In the rows, zero is written as 128.
Known rows, with every step that occurs
Q X: [124 156 156  80 142  73 144 167 131 100 167 118 143 130 102 166 121 141
 134 104 171 139 185 118 106 114 132 130 151]
U T P C N G Q: [168 119 185 106 148  64 144 130 138 146 201 153 162 177 113 169 109 104
 140 113 165 146 135 149 132 110 186 122 138]
P C N U: [141 123 172 109 130  68 115 149 154 139 143 150 146 153  57 143 120 153
 124  77 153 192 194 129 146 162 129 114 130]
R U N G Q: [144 153 157 116 152  64 146 153 149 104 157 158 138 177  95 152 153 134
 115  97 181 150 115 124 112 101 157  94  98]
N G: [110 157 135  89 132  37 117 141 155  86 168 124 122 154 110 160 123 110
 127  91 165 161 177 127 113 130 145 114 131]
P C N G Q S: [155 122 169 119 179  39 147 120 131 139 182 128 153 196  74 137 139 112
 128 110 147 152 172 150 122 111 128 137 141]
N U T P: [129 123 178  68 113  99 113 184 143  69 160 158 133 118 120 173 124 114
 143  98 186 152 140 134 128 132 159 103 117]
P C N: [126 135 160 113 148  79 138 126 159 156 164 133 165 151  83 147 103 145
 117  88 156 170 202 118 161 137 128 130 150]
G Q U R S: [118 118 171  98 154 112 191 191 133  98 172 147 138 150 113 140 191 108
 140 128 184  91 114 125 144  46 128  75 137]
Q G: [121 137 139  86 146  73 126 153 163  85 185 111 124 131 124 165 133 131
 130 109 166 140 183 128 130 105 108 134 102]
P C N U R S Q: [150  99 197 128 143  78 174 178 142 137 163 170 170 154  82 125 180 148
  95 107 137 167 129 148 152 102 131  70 121]
C N U T P F: [144 119 182 120 106  94 126 141 155 107 151 150 146 146 121 128 112 110
 138  87 158 185 136 149 150 155 160 136 136]
T P C N U Q: [165 121 182 104 147  84 114 140 149 153 151 169 163 134  90 139 138 157
 156  95 171 182 159 150 132 154 148 111 115]
T P C N U R: [150 111 191 103 134  76 139 154 152 147 152 190 167 131  82 139 138 145
 128  98 187 173 156 132 153 154 147  92 117]
X Q U T P: [119 122 167  80 155 155 132 159 141  68 172 155 141 125 126 168 144 117
 184  92 195 121 136 143 163  73 138 107 130]
U N G Q: [131 167 140  93 142  51 140 138 144 126 178 132 145 184 111 159 144 121
 121 102 190 142 129 119 114  98 159  94  94]
N U R S: [115 119 174  89 116  66 162 201 137  91 152 162 139 132  95 123 172 125
 113 114 163 145 134 129 132 106 125  69 130]
P F N: [ 93 166 160 106 123  80 138 121 161  96 140 121 165 147 134 133  82 129
 139  96 181 157 154 114 160 146 124 149 158]
F N U T P C: [134 127 207  78 130  97 116 181 143 102 147 173 179 113 110 166  84 147
 154 104 190 149 144 127 155 153 151 115 138]
F N G: [116 185 156  81 142  36 110 139 148  92 152 122 143 158 123 144  95 128
 122  93 174 156 170 126 135 135 152 126 141]
P F: [ 88 140 142 119 114  82 145 120 167  86 159 122 146 144 120 149 112 109
 146  98 170 161 158 115 142 142 116 133 148]
F N U R S Q: [127 140 200  84 137  85 162 198 135  83 142 156 162 147 126 127 167 147
  96 114 172 142 103 140 148  93 137  73 113]
C N U T P: [152 127 185  81 123 103 113 167 141 109 156 151 138 142 112 146 121 121
 116  85 169 175 155 148 145 133 170 122 119]
T P C N G Q: [163 128 182 104 158  46 132 113 139 145 176 161 158 176 104 164 122 113
 145 106 187 171 150 140 124 147 174 139 138]
C P F N G: [124 183 143 100 115  48 123 116 151 119 164 138 162 185 120 116  77 125
 128 104 166 143 143 137 167 156 176 126 169]
F N: [102 176 163  68 142  87 124 148 150  99 144 121 157 142 128 152  89 141
 118  92 191 144 174 111 156 122 134 134 141]
S Q U N G: [131 165 127 127 172  93 126 160 152  94 163 123 137 150 115 155 178 136
 125  82 178 141 135 125 125  91 143  88  77]

Rows
[124 130 145  76 150  85 128 133 158  79 189 126 127 152 114 159 147 140
 156 105 169 149 166 145 144  84  98 122 100] -> X Q G
[157 131 168 124 164  64 177 169 129 129 174 137 126 189 105 102 196 100
 118 112 153 123 127 151 136  57 157  86 141] -> C N G Q U R S
[158 119 166 137 163  85 125 155 150 130 175 150 149 133 103 148 123 119
 156  92 152 147 171 143 150 121 165 126 151] -> Q U T P C N G
[180 104 203 128 154  75 150 146 144 121 181 176 152 171  98 166 117 116
 136 110 157 154 123 155 132 112 181 120 143] -> R U T P C N G Q
[128 132 147  90 157  89 131 154 162  68 197 104 128 140 142 186 154 131
 121 109 162 141 155 142 125  86 114 126  75] -> S Q G
[141 117 181 104 144 108 145 139 149 148 180 150 178 129 118 162  91 127
 131 102 162 150 168 129 167 120 155 136 154] -> U T P C N
[156  90 203 138 181 144 167 181 129 120 171 153 177 118 131 148 157 128
 136 111 147 132 129 144 169  82 145 131 160] -> R S Q U T P C N
[124 165 164  85 101  82 114 146 149 111 139 155 161 173  96 116  87 147
 132  94 178 153 143 135 174 174 158 114 149] -> C P F N U
[155 151 155  84 134  70 126 182 134 105 160 130 129 138  87 154 154 159
 157 104 157 148 160 147  81 112 135  91 115] -> N U Q X
[123 139 153 106 146 106 139 157 163  91 155 145 134 135 114 152 138 146
 141 101 159 142 143 133 126  91 124  97 121] -> R U Q
[127 145 143 100 155  70 123 156 148  77 172 124 104 173 100 170 159 100
 162  95 183 130 150 135 107  97 151 100 115] -> N G Q U
[122 155 144  97 163 129 150 160 141 120 159 132 146 156 103 158 161 136
 143  95 206 112 135 106 141  78 134  96  93] -> G Q U N
[134 150 161  87 154  91 149 167 132  84 177 114 147 138 119 187 141 141
 123 104 170 140 157 130 105  95 138 119 123] -> S Q X
[163 174 150  97 155  39 155 157 122 135 182 129 149 178  99 158 148 139
 128 114 180 134 136 124  84  94 164 104 114] -> U N G Q X
[113 135 152  88 149 119 167 168 154  97 182 138 132 162 109 167 167 114
 150 112 203  94 132 121 140  55 135  67 104] -> G Q U R
[156  96 210 110 140  69 166 179 130 148 145 198 177 123  87 112 162 141
 117 114 168 171 142 135 157 147 139 100 151] -> T P C N U R S
[191 109 174 111 158  69 113 147 157 145 173 155 148 126 101 139 154 164
 160 109 157 174 162 165 124 138 127 126  86] -> T P C N U Q G
[109 160 130 110 160 125 136 166 151 118 146 130 150 122 103 143 151 150
 132  82 192 128 167  98 153 100 119 103 107] -> Q U N
[147 109 173 111 156  92 140 163 141  94 196 157 142 141 110 191 137 100
 193 116 186 111 125 139 119  98 167 102 133] -> N G Q U T P C
[152 116 192  98 140  77 111 146 144 132 139 174 160 130  78 149 124 145
 139  83 182 195 177 129 143 185 145 133 129] -> T P C N U
[123 117 180  94 125  82 165 199 139  77 160 159 143 143 113 144 192 126
 107 115 161 145 107 143 128  87 132  57 103] -> N U R S Q
[137 133 180 101 155  86 204 196 120 100 184 136 163 133 129 152 181 135
 105 136 155 111 121 135 115  56 133  88 143] -> U R S Q X
[136 141 127  91 150  78 129 146 166 103 200 104 131 136 136 157 148 142
 149 119 153 127 164 146 120  71 109 114  89] -> U Q G
[133 150 173 136 151 107 132 149 153  55 164 131 152 142 170 150 122 104
 167 102 176 132  94 151 144 111 167 134 131] -> S Q U T P F N G
[151 159 158  82 147  29 145 156 126  97 189 119 124 179  98 178 140 116
 146 113 170 136 153 137  73 101 164 117 136] -> N G Q X
[169 135 170 102 160  95 131 152 137 108 186 134 123 175 126 155 145  93
 145  97 174 133 135 156 132  84 191 122 123] -> C N G Q U T P
[113 144 178 118 139 137 138 154 155  79 148 137 164 115 157 139  93 117
 175 101 191 119 125 123 171 122 142 150 160] -> Q U T P F N
[120 114 176 108  95  95 128 158 156  66 159 158 141 127 127 157 116 102
 163 102 175 165 119 138 130 155 146 121 132] -> N U T P F
[145 161 151 110 128  99 141 146 146 110 192 131 147 205 122 129  95 106
 162 115 161  88 104 156 170  89 193  99 159] -> C P F N G Q U T
[105 123 158 109 152 108 180 194 141  95 161 145 142 120 111 123 179 119
 135 116 168 106 146 117 153  68 114  82 150] -> Q U R S
[122 136 200 121 129 121 151 152 159  70 137 162 169 121 153 141  77 128
 145 107 179 145 106 129 167 131 145 152 165] -> R U T P F N
[107 152 174 109 102  70 144 148 168  96 136 152 157 152 109 117 115 136
 137 102 181 157 126 126 155 143 126  85 122] -> P F N U R
